What can hang from each mark
telu: vude
dopa: sibir
fufi: sibir vude
vozit: sibir
sapor: sibir
molok: sibir
vude: fufi telu
sibir: dopa sapor telu vozit

Every row comes from one small tree of marks. The marks that hang from a mark follow it in brackets, in alphabetical order. Every link used is in the known rows. Which tree was each row made from?
Known rows
vozit[sibir[dopa sapor telu]]: [-20.9  22.7  -6.0  15.5  -4.5   4.0  22.4   7.6  17.1  10.0 -10.4  25.4
 -12.2  10.5 -11.9   5.3  -5.5 -32.2   7.4 -17.2  -7.2  -8.9  15.7 -12.1
  -0.8  -4.0 -14.0]
vude[telu]: [ -1.3   8.1   2.1  16.2   3.5  -1.9   6.7  -6.5  12.9   9.7  -5.7  -4.7
  -0.5   0.7   2.5  -6.4  12.9 -21.5   3.5  -2.1 -13.1   6.8   1.5 -14.5
   4.2  -9.3 -11.1]
molok[sibir[dopa sapor vozit]]: [-27.5  20.5   5.5   0.6 -18.9   8.9  33.9  12.4   6.9  -6.2   5.7  -7.7
  -5.9  15.6  -8.8  14.7  -2.6  -3.7   5.1  -6.8  -4.0   1.4  -8.2 -18.3
 -11.7 -10.3 -33.5]
sapor[sibir[dopa telu[vude[fufi]]]]: [-12.5   4.7 -14.7  -5.7  -6.6  -3.7  29.4 -17.6  -0.4 -22.0 -26.7  14.4
   9.5   5.0 -26.6   3.4  20.1 -57.8   4.2 -10.5   2.1   6.8  -8.3 -36.9
  13.4  -6.9 -13.6]
sapor[sibir[telu]]: [ -1.6  -3.8  -5.6  -5.6  -2.2   4.0  25.8  -1.4   2.5  -4.0 -10.3  11.6
  -5.7   9.8 -27.0  15.7   2.2 -19.9   0.4  -9.4  -9.5  -4.6   4.5  -5.3
  -7.0 -14.2  -3.3]
vozit[sibir[sapor telu]]: [ -9.4  18.7  -1.2  17.7   1.3  10.2  12.3  13.6  17.7  13.3  -9.9  11.3
 -12.2   9.7  -5.5   7.4  -6.3 -24.1   5.0 -14.9 -18.7 -14.8  20.3  -9.4
   5.4  -7.8  -7.0]
fufi[sibir[vozit] vude[telu]]: [ 14.5   4.1  12.9   0.1  -6.4  -3.6  -5.5  -4.1  -4.0  14.8  -2.7 -36.7
  12.3  -0.9   0.2 -36.8  34.1 -24.6  -3.6  -0.2 -10.1   3.5   4.6 -16.6
  12.0  -1.8 -24.3]
fufi[vude]: [ -1.3   3.9   2.3   8.1   2.9  -0.6   7.1  -1.0   8.5   7.8  -4.1  -6.8
   2.2   3.1   5.3  -4.8  17.6 -18.4   4.2  -2.3 -13.2   7.1   2.9 -15.0
   3.0 -11.6 -12.8]
telu[vude[fufi[sibir[sapor vozit]]]]: [  7.8   2.1   7.7  -7.4 -12.9   5.7  -0.4  17.5  -5.9   4.7  -4.7 -28.8
  12.4  -0.5  21.8 -21.8  34.4 -34.6   4.8  -8.1 -13.5  -2.8  -2.6 -15.4
  13.0   9.4 -25.3]
sibir[dopa sapor telu vozit]: [-14.4  12.9   4.5   2.3  -8.7   6.6  20.3   9.2  10.6   0.2  -1.6   6.3
  -6.2   9.0 -15.8   7.0   6.1 -19.0   4.7 -17.5  -0.3 -18.7  -7.4 -13.8
 -10.5   4.4 -25.0]
fufi[sibir]: [  8.8 -11.0   3.7  -5.9  -1.6  -4.0   5.2  10.9   0.8  27.4   2.1   2.3
  -3.7   1.8   5.7 -17.7  15.0 -13.9   3.7  -5.1 -11.9   5.4  16.2  19.7
 -14.4  -3.9  -7.1]
telu[vude[fufi[sibir]]]: [  9.6  -6.1  -0.5  -3.7  -0.3  -5.6  -1.0   0.8  -1.6  12.1 -13.4  -9.0
  10.3  -4.0  12.6 -27.7  32.2 -43.2   4.7  -2.9 -11.8  10.8   7.9  -9.2
  11.8  -0.9 -10.0]
telu[vude[fufi]]: [ -3.5   4.8   1.1  10.2   4.7  -1.6   3.4  -7.0   9.8  -1.9 -14.9 -11.1
   7.1  -1.4  10.6  -8.8  24.4 -37.8   5.5  -1.1 -12.2  10.5  -3.0 -28.2
  14.2  -7.2 -11.0]
molok[sibir[dopa sapor telu]]: [-26.5  17.9 -12.8   3.1  -8.5   7.4  37.1   7.2   9.6  -5.1 -10.7  31.2
  -7.4  14.8 -24.0  23.0  -9.1 -28.9   9.3 -17.2  -5.0  -7.7  -1.4 -17.7
  -2.8 -10.9 -17.6]
telu[vude]: [ -2.4   1.7   3.7   7.3   4.6  -0.5   7.6   0.9  10.6   7.3  -9.7  -6.4
  -0.3   1.2  10.2  -4.9  17.4 -19.9   4.5  -1.5 -12.1   8.4   0.6 -14.1
  -0.1  -8.2  -7.7]
vude[fufi[sibir]]: [  8.1  -8.3   0.9  -3.1  -1.6  -4.9   1.6   2.9   0.0  18.2  -3.6  -2.7
   3.5  -0.6   6.2 -21.8  21.7 -31.5   5.0  -4.1 -11.7   6.8  13.0   5.9
   0.2  -2.6 -10.1]
sibir[sapor telu[vude[fufi]] vozit]: [ -2.3  14.6   5.4   7.1  -2.1  10.6   3.4   4.8   7.9 -11.7 -16.4 -19.4
   7.7   2.4  -1.7  -0.2  22.9 -40.9   3.0 -13.4 -11.7 -18.4 -11.5 -40.2
  21.2   3.8 -20.4]
dopa[sibir[telu[vude] vozit]]: [  2.9  -2.3  11.9  18.0  11.7  12.1   8.7  -4.8   4.5  10.8 -11.9 -25.0
  -7.6  -0.3 -24.7  -9.9  10.7 -18.1 -12.4  -4.3  -5.4 -11.2 -16.6 -26.2
  -1.3  -4.2 -12.9]
fufi[sibir[dopa telu]]: [ -0.4  -6.1  -5.2  -7.7  -1.6  -9.1  15.1  -0.3   3.0  22.0  -9.1  27.6
  -4.8   3.4 -22.1 -18.2  12.0 -33.8   3.9 -14.6   1.5  -3.8  14.2  11.5
 -15.2   0.4  -8.5]
vozit[sibir[sapor]]: [-11.4  17.5   2.6  17.1  -4.8   9.2  13.0  19.3  14.8  15.5   0.5  -0.3
 -11.5   8.5  16.2   4.9  -2.7 -12.0   7.7  -7.5 -20.3   0.1  18.1  -3.8
   0.6  -8.6 -12.8]
telu[vude[fufi[sibir[dopa]]]]: [ -1.9  -2.5  -5.3  -6.2  -6.1 -11.9   9.2  -5.5  -2.2   9.2 -14.3   5.5
  10.9  -3.1   6.0 -30.5  32.8 -51.6   7.6  -6.0   0.1  16.6   3.2 -11.4
   5.8   3.1 -17.3]
vude[fufi[sibir] telu]: [ 10.9  -0.4  -1.8   4.6  -1.2  -7.2  -1.8  -7.9   0.2  15.1  -9.9  -7.9
  10.6  -3.5   5.4 -29.1  27.8 -45.0   4.2  -3.7 -13.0   9.8   8.5  -9.0
  15.9  -1.2 -13.3]

Which tree is each row?
[ -4.7   2.3 -12.4  -8.5 -13.8  -3.5  13.9  11.2  -5.0   5.4 -11.4  13.0
  12.3  -1.0  21.1 -18.9  31.9 -56.2  13.5 -14.3  -5.4   9.4  -2.3 -12.8
  11.5  11.6 -22.6]	telu[vude[fufi[sibir[dopa sapor]]]]
[  8.6   1.2   4.9  -6.6  -8.3   7.0   1.8  14.6  -1.9   8.4  -5.1 -11.2
   4.1   3.6  -6.0 -13.0  20.2 -35.2   2.6 -16.2 -11.9 -21.7   4.7  -5.5
   7.4   8.2 -19.6]	vude[fufi[sibir[sapor telu vozit]]]
[-22.8  16.4   8.1   3.6  -5.2   1.0  28.0  -9.6  12.3  -4.9  -6.7  -4.1
  -8.3  15.0 -45.4   5.9  -5.5 -11.0  -3.1  -4.9   3.6  -6.7  -0.6 -22.9
 -12.2 -17.5 -22.4]	molok[sibir[dopa telu vozit]]
[-11.6   3.6   3.8  -9.3 -12.6   0.7  32.0  -7.3   1.7 -10.5  -4.7  -1.4
  -5.2  11.7 -39.8   7.7   5.9 -14.7  -2.5  -8.4   5.5  -5.2  -4.7 -13.5
 -16.3  -8.7 -20.5]	sapor[sibir[dopa telu vozit]]
[  0.6   9.2 -13.0  -2.3 -15.5  -4.1  13.6   6.7  -6.2  12.3  -7.3  12.6
  14.6   0.6  14.9 -22.5  30.9 -50.8  11.2 -14.8  -7.4   8.8  -0.2 -14.3
  15.7   8.1 -26.9]	fufi[sibir[dopa sapor] vude[telu]]
[ -0.3  -1.9  -7.0  -5.9  -1.2   3.3  22.9  -4.5   0.8  -9.7 -20.3   5.0
   1.6   6.9 -20.2   9.6  12.9 -31.8   0.6  -8.1  -9.5  -1.0  -0.7 -20.5
   4.7 -11.9  -2.8]	sapor[sibir[telu[vude]]]
[-14.0  12.1 -11.5   3.7  -3.3   3.0  21.8   6.4   9.2  -2.1 -17.9  27.1
   0.4   4.3  -2.8   6.7  13.6 -44.6  10.5 -19.9  -4.1  -8.0  -7.3 -23.1
   4.0   4.4 -14.5]	sibir[dopa sapor telu[vude]]
[ 12.6  -8.1  -1.6  -5.9   5.4  -3.4   2.0   2.8   1.1  19.0 -18.5   7.0
   1.7  -0.1  -9.0 -21.0  21.8 -37.3   1.0 -10.8  -9.6  -5.5  13.4  -0.6
   2.1  -0.3  -0.6]	fufi[sibir[telu[vude]]]
[  0.3  -0.1   6.5  -7.1  -6.0  -7.6   7.0  -8.1   1.3   8.9  -8.1  -4.2
   2.7   2.6 -28.2 -27.3  21.1 -38.1  -1.1 -10.5   4.8  -8.6   5.7  -7.8
  -4.3   3.7 -21.4]	vude[fufi[sibir[dopa telu vozit]]]
[-21.6  18.8   6.4   2.8  -4.0   0.0  25.2 -11.9  10.4 -10.8 -17.2 -11.0
  -1.5  12.2 -39.3  -0.1   5.1 -23.1  -3.4  -4.2   2.9  -3.0  -5.6 -37.7
  -0.4 -15.3 -22.2]	molok[sibir[dopa telu[vude] vozit]]
[-11.6  12.7  13.2   5.5   0.7   7.2  18.1  -3.3  12.8  -2.0  -6.6 -18.5
  -8.6  14.1 -38.7   8.4  -5.6  -2.8  -5.7  -2.6  -8.3 -12.3   3.8 -20.0
  -6.3 -21.2 -14.9]	molok[sibir[telu vozit]]
[-14.4   2.1   7.2 -10.1 -18.2  -0.5  32.3  -1.9  -0.6  -8.0   6.0 -12.7
  -4.1  11.0 -18.5   4.6   9.0  -2.8  -0.4  -1.0   3.4   9.6  -7.0  -8.6
 -21.0 -10.0 -26.9]	sapor[sibir[dopa vozit]]
[ -4.9   3.8   3.7  -9.7 -19.9   0.1  12.3  13.7  -4.0   7.4   4.7  -7.7
   5.6   2.8   8.4 -18.9  24.6 -31.2   7.4 -11.8  -2.0  -0.9  -2.0  -3.1
  -3.8  10.9 -32.7]	vude[fufi[sibir[dopa sapor vozit]]]
[ -1.1   5.1   4.0 -12.5 -20.6   0.8  13.7  17.2  -7.3  11.3   5.6  -9.7
   7.7   4.8   9.6 -20.6  28.2 -23.4   6.0 -11.8  -3.1   0.0  -0.9  -5.1
  -3.9   8.3 -34.2]	fufi[sibir[dopa sapor vozit] vude]
[-25.0  15.2  11.9   2.3 -11.0   0.2  28.9  -3.9  10.1  -2.7   3.2 -15.8
  -7.5  13.5 -24.1   3.4  -1.9   1.0  -0.8   1.7   1.2   8.4  -2.8 -17.2
 -16.8 -18.9 -27.9]	molok[sibir[dopa vozit]]
[  1.8  -4.2  12.8  18.4  10.4  13.0  11.6  -2.3   7.0  16.9  -1.9 -18.4
 -15.2   3.0 -31.2  -4.0   0.2  -6.2 -12.6  -5.3  -5.6 -15.1 -11.2 -11.2
 -13.0  -6.5 -13.1]	dopa[sibir[telu vozit]]
[-11.9   8.3  10.7   4.4  -0.9  -2.4  15.4  -7.2  13.8   3.6  -4.2  -1.4
  -7.9   7.2 -31.0  -4.3   6.7 -15.1  -1.7  -9.1   4.6 -11.1  -1.6 -13.3
 -16.2  -3.9 -19.2]	sibir[dopa telu vozit]
[ -2.0  -3.0  -7.6  18.0   7.4  19.0  20.4  14.3   3.9  17.2  -5.6  16.9
 -13.7   3.3  -9.6  13.3  -3.2 -24.1   0.1 -17.3 -14.3 -15.9 -11.7  -6.2
  -3.6  -0.2  -8.4]	dopa[sibir[sapor telu]]
[ 14.9  -2.5  11.4  -7.4  -1.2  -1.1  -2.2   1.2  -1.9  15.8  -6.9 -20.6
   5.0   3.3 -19.5 -26.3  24.7 -23.0  -5.3  -7.9  -7.6 -13.6  10.8  -7.3
   1.1  -2.0 -15.5]	fufi[sibir[telu vozit] vude]
[-13.3  15.1   3.3   1.8  -7.8   5.7  17.6   6.5   8.7  -6.2 -11.8  -0.5
   0.2   5.7  -9.0   1.0  16.4 -31.5   4.4 -16.6  -0.2 -14.9 -11.9 -29.3
   0.5   6.7 -24.7]	sibir[dopa sapor telu[vude] vozit]
[ 10.2  -3.2  13.8  -5.6  -5.0  -3.2  -5.1   0.6  -2.4   8.4  -7.3 -36.5
  10.8  -2.2   6.7 -33.6  35.1 -30.2  -1.5  -0.1  -8.4   4.1   2.7 -14.9
   7.9   0.8 -20.0]	telu[vude[fufi[sibir[vozit]]]]
[ -4.7  -2.4  -7.4 -10.2 -15.2  -1.3  20.7  21.4  -2.5  20.6   4.0  24.0
  -2.5   4.4  13.8  -9.2  14.7 -26.3  12.6 -15.9  -5.6   3.8   6.1  16.6
 -14.6   8.3 -19.7]	fufi[sibir[dopa sapor]]
[  9.3  -5.1  15.2  -5.2  -6.3  -2.5  -2.3   3.1  -0.5  14.4   2.8 -30.1
   3.7   0.9   0.0 -27.3  24.7 -18.2  -1.3  -0.6  -8.4   1.0   7.8   0.5
  -3.4  -1.3 -20.7]	vude[fufi[sibir[vozit]]]
[ -1.8   2.0   3.1 -11.6 -13.7   2.0  15.8  16.2  -1.3  14.2  -0.1   7.9
  -3.4   6.8 -13.2 -12.2  14.2 -25.0   4.0 -19.9  -0.2 -17.7   3.7   5.3
 -13.5  11.0 -24.0]	fufi[sibir[dopa sapor telu vozit]]
[ -3.0  -0.7  10.2  15.7  -3.0  20.7  17.5  20.1   0.9  15.8  11.0 -22.2
 -12.5   3.8   5.3   4.5   3.2   1.1  -3.7  -6.7 -12.5  -7.0 -19.3  -6.3
 -12.0   0.2 -24.4]	dopa[sibir[sapor vozit]]
[ 13.7   0.7  -1.8   2.1  -2.1  -6.4  -1.2  -4.3  -3.1  19.1  -9.1  -9.5
  12.5  -2.1   6.6 -31.4  31.6 -37.9   2.3  -3.8 -13.8  10.1   9.2 -11.0
  15.9  -3.4 -14.6]	fufi[sibir vude[telu]]
[ -1.4   1.2 -12.7 -10.1  -8.0  -0.9  17.2  13.8  -2.1  12.2 -16.6  29.0
   3.5   2.6  -0.7 -12.4  21.3 -50.2  10.0 -22.0  -3.3  -7.7   3.6  -4.0
   2.0  11.4 -13.4]	fufi[sibir[dopa sapor telu[vude]]]
[ -0.5   0.0   8.7  -7.1  -6.8   6.4  21.5  -1.5   1.9  -7.3  -4.1 -15.8
  -5.4  11.4 -33.3  10.3   5.2  -6.5  -5.3  -5.3  -6.3 -10.9  -0.5 -10.9
 -10.5 -12.1 -13.0]	sapor[sibir[telu vozit]]
[ -3.2   9.7   9.5   4.8  -3.2  12.5  10.4  15.1  11.1   3.4  -0.9  -8.0
  -6.8   7.9  -8.6   9.8   5.9 -11.7   2.1 -14.9 -11.9 -24.1  -2.5 -11.3
  -4.8   0.4 -17.6]	sibir[sapor telu vozit]
[-10.7  10.3   9.4   3.9   0.1  -3.2  12.9 -10.4  11.8  -1.8 -14.1  -7.8
  -0.8   4.3 -23.9 -10.4  17.2 -26.7  -1.5  -7.9   4.7  -7.5  -6.8 -28.5
  -4.9  -1.7 -19.1]	sibir[dopa telu[vude] vozit]
[ -1.0   0.8   7.1  16.3   3.4  21.8  16.3  14.1   3.3  13.1   0.7 -10.5
 -13.4   4.2 -15.9   7.4  -0.4 -11.0  -6.2 -13.9 -10.5 -22.3 -17.2 -11.6
  -7.2   1.5 -18.5]	dopa[sibir[sapor telu vozit]]
[-19.3  24.6  -7.8  14.5  -2.9   3.3  19.8   4.8  15.4   4.1 -20.9  19.0
  -5.0   7.7  -6.1  -0.8   4.5 -43.8   7.4 -16.1  -7.2  -5.2  11.1 -26.8
  11.2  -1.8 -14.0]	vozit[sibir[dopa sapor telu[vude]]]
[-15.3   9.8 -10.2   4.4  -4.1   4.1  24.7   9.2  11.2   4.0  -7.8  33.5
  -6.5   7.5  -9.6  12.9   3.4 -32.7  10.7 -20.9  -3.8 -11.8  -1.9  -8.2
  -7.4   2.2 -14.9]	sibir[dopa sapor telu]
[ -5.6  16.0   4.2  19.1  10.2   0.1   4.5  -5.9  18.9  11.1 -22.5  -3.1
  -7.0   5.1 -14.6  -9.8   4.5 -31.3  -1.3  -5.2 -13.3  -4.1  20.9 -23.7
  11.4 -13.8  -1.3]	vozit[sibir[telu[vude]]]
[-22.7  21.3  -2.0  14.5 -10.4   2.6  23.1  13.0  14.8  12.3   0.3  14.4
 -11.1   9.5   8.7   2.7  -2.4 -19.9   9.8 -10.2  -9.0   6.1  13.9  -6.5
  -5.4  -5.2 -20.2]	vozit[sibir[dopa sapor]]
[  0.5   2.5   5.6  15.7   4.5  21.0  13.7  11.7   1.6   7.3  -9.5 -17.1
  -6.4   1.8  -9.9   1.9  10.3 -23.1  -6.2 -12.8 -10.6 -18.6 -22.1 -26.7
   3.8   3.8 -18.0]	dopa[sibir[sapor telu[vude] vozit]]
[  2.1   0.4   8.7  20.5  11.8  11.0   5.1 -12.8   4.1   1.8 -17.6 -29.3
  -0.6  -2.9 -24.4 -13.4  17.7 -36.2 -10.9  -3.4  -6.0  -9.4 -19.8 -40.3
  13.2  -2.9 -16.0]	dopa[sibir[telu[vude[fufi]] vozit]]
[-10.6   5.4   2.5 -10.0 -11.0  -0.1  28.8  -9.8   0.0 -16.7 -14.7  -8.3
   1.9   9.0 -33.7   1.6  16.0 -26.8  -3.1  -7.3   5.5  -1.5  -9.6 -28.4
  -5.0  -6.3 -20.0]	sapor[sibir[dopa telu[vude] vozit]]
[ 13.8  -6.2  -2.7  -5.5   3.8  -3.4   1.9   1.4  -0.9  19.7 -12.7   6.9
   4.6   1.7 -13.2 -21.1  22.2 -36.4   0.7 -11.6 -11.3  -7.4  15.7  -0.9
   5.1  -3.5  -5.7]	fufi[sibir[telu] vude]
[ -1.0   1.0  -9.8  -3.3  -1.0   2.3  18.9 -11.8  -0.2 -18.6 -25.8   0.0
   9.2   4.6 -19.9   6.2  19.3 -49.6   1.9  -7.7  -9.7   1.0  -4.4 -34.0
  19.5 -10.7  -6.3]	sapor[sibir[telu[vude[fufi]]]]
[  9.8  -2.8  -7.8  -7.7  -2.4   5.4   7.0  19.6  -2.1  15.4 -16.2  14.6
   2.8   1.6   6.2  -9.9  21.4 -42.1   7.5 -19.3 -15.0 -13.2   7.7  -1.0
   7.7   7.9  -5.7]	fufi[sibir[sapor telu[vude]]]
[  3.4   7.9   7.8  -1.7 -12.7 -10.3   4.6 -10.0  -4.3  12.1  -3.3 -22.6
  13.2  -0.1  -6.4 -39.4  34.5 -32.5  -0.8  -3.1   1.5   9.2   0.4 -19.5
   6.0   1.8 -31.3]	fufi[sibir[dopa vozit] vude[telu]]
[-10.2  15.1  11.7   5.1   1.9   6.2  14.6  -6.1  10.7  -8.1 -16.4 -25.0
  -1.7  11.4 -32.3   2.6   4.5 -14.9  -6.0  -1.7  -7.8  -8.6  -1.3 -35.0
   4.9 -19.0 -14.7]	molok[sibir[telu[vude] vozit]]
[ 10.8   0.6   6.7  -9.6  -6.9   8.0   2.7  19.9  -2.7  11.4  -9.7 -12.9
   3.5   3.0   0.3 -15.0  24.2 -29.0   1.0 -15.5 -11.4 -19.8   3.0  -7.1
   3.8   9.2 -16.4]	fufi[sibir[sapor telu[vude] vozit]]
[ 12.1   2.4   5.6  -9.3  -8.6   7.9   2.0  17.8  -5.2  12.0  -4.1 -12.4
   6.4   5.0  -5.0 -14.9  24.6 -27.8   0.6 -16.5 -12.7 -20.9   5.3  -7.8
   6.8   6.4 -20.7]	fufi[sibir[sapor telu vozit] vude]
[ -1.0  -3.4  -7.6  -5.1  -1.8 -10.2  11.3  -8.3   1.8  12.7 -14.5  23.2
   2.8   1.0 -22.0 -21.6  19.0 -51.8   5.1 -13.9   1.5  -1.8  10.7  -2.1
  -0.4   2.1 -11.3]	vude[fufi[sibir[dopa telu]]]
[ 12.8  -4.1  15.6  -7.7  -6.4  -2.1  -1.6   6.6  -4.0  18.6   3.6 -31.8
   5.8   2.2   1.8 -29.6  28.3 -11.1  -3.2  -0.7  -9.9   1.2   8.6  -1.8
  -3.2  -3.1 -21.4]	fufi[sibir[vozit] vude]
[ -6.3  18.9   1.0  21.9  10.3  -0.5   0.8 -13.5  17.4   1.7 -28.1  -7.7
   0.5   2.4 -14.0 -13.9  11.5 -49.5   0.1  -4.4 -13.5  -1.9  17.4 -37.8
  26.3 -12.4  -4.4]	vozit[sibir[telu[vude[fufi]]]]
[ -7.9  20.8  -2.5  17.3   2.3   9.7   9.2  10.9  15.3   7.2 -20.2   4.6
  -5.5   6.7   1.0   2.0   3.8 -36.0   4.9 -13.5 -18.6 -10.8  15.2 -24.1
  16.5  -5.6  -6.9]	vozit[sibir[sapor telu[vude]]]
[-16.4  12.0   8.2   2.1 -15.1   5.3  21.3  14.6   8.4   2.4   8.7  -5.3
  -5.5   8.3   5.5   4.8   9.5  -7.2   6.6 -10.6  -2.6  -3.4  -9.1  -8.8
 -15.7   2.8 -30.7]	sibir[dopa sapor vozit]
[-12.3   9.6  -8.0   8.7   4.7  -6.8  12.9 -18.3  11.8  -7.7 -25.9  14.6
   6.2  -0.2 -17.5  -8.5  21.0 -57.7   5.7 -11.0   1.6   0.7  -5.3 -36.4
  13.4  -2.4 -12.7]	sibir[dopa telu[vude[fufi]]]
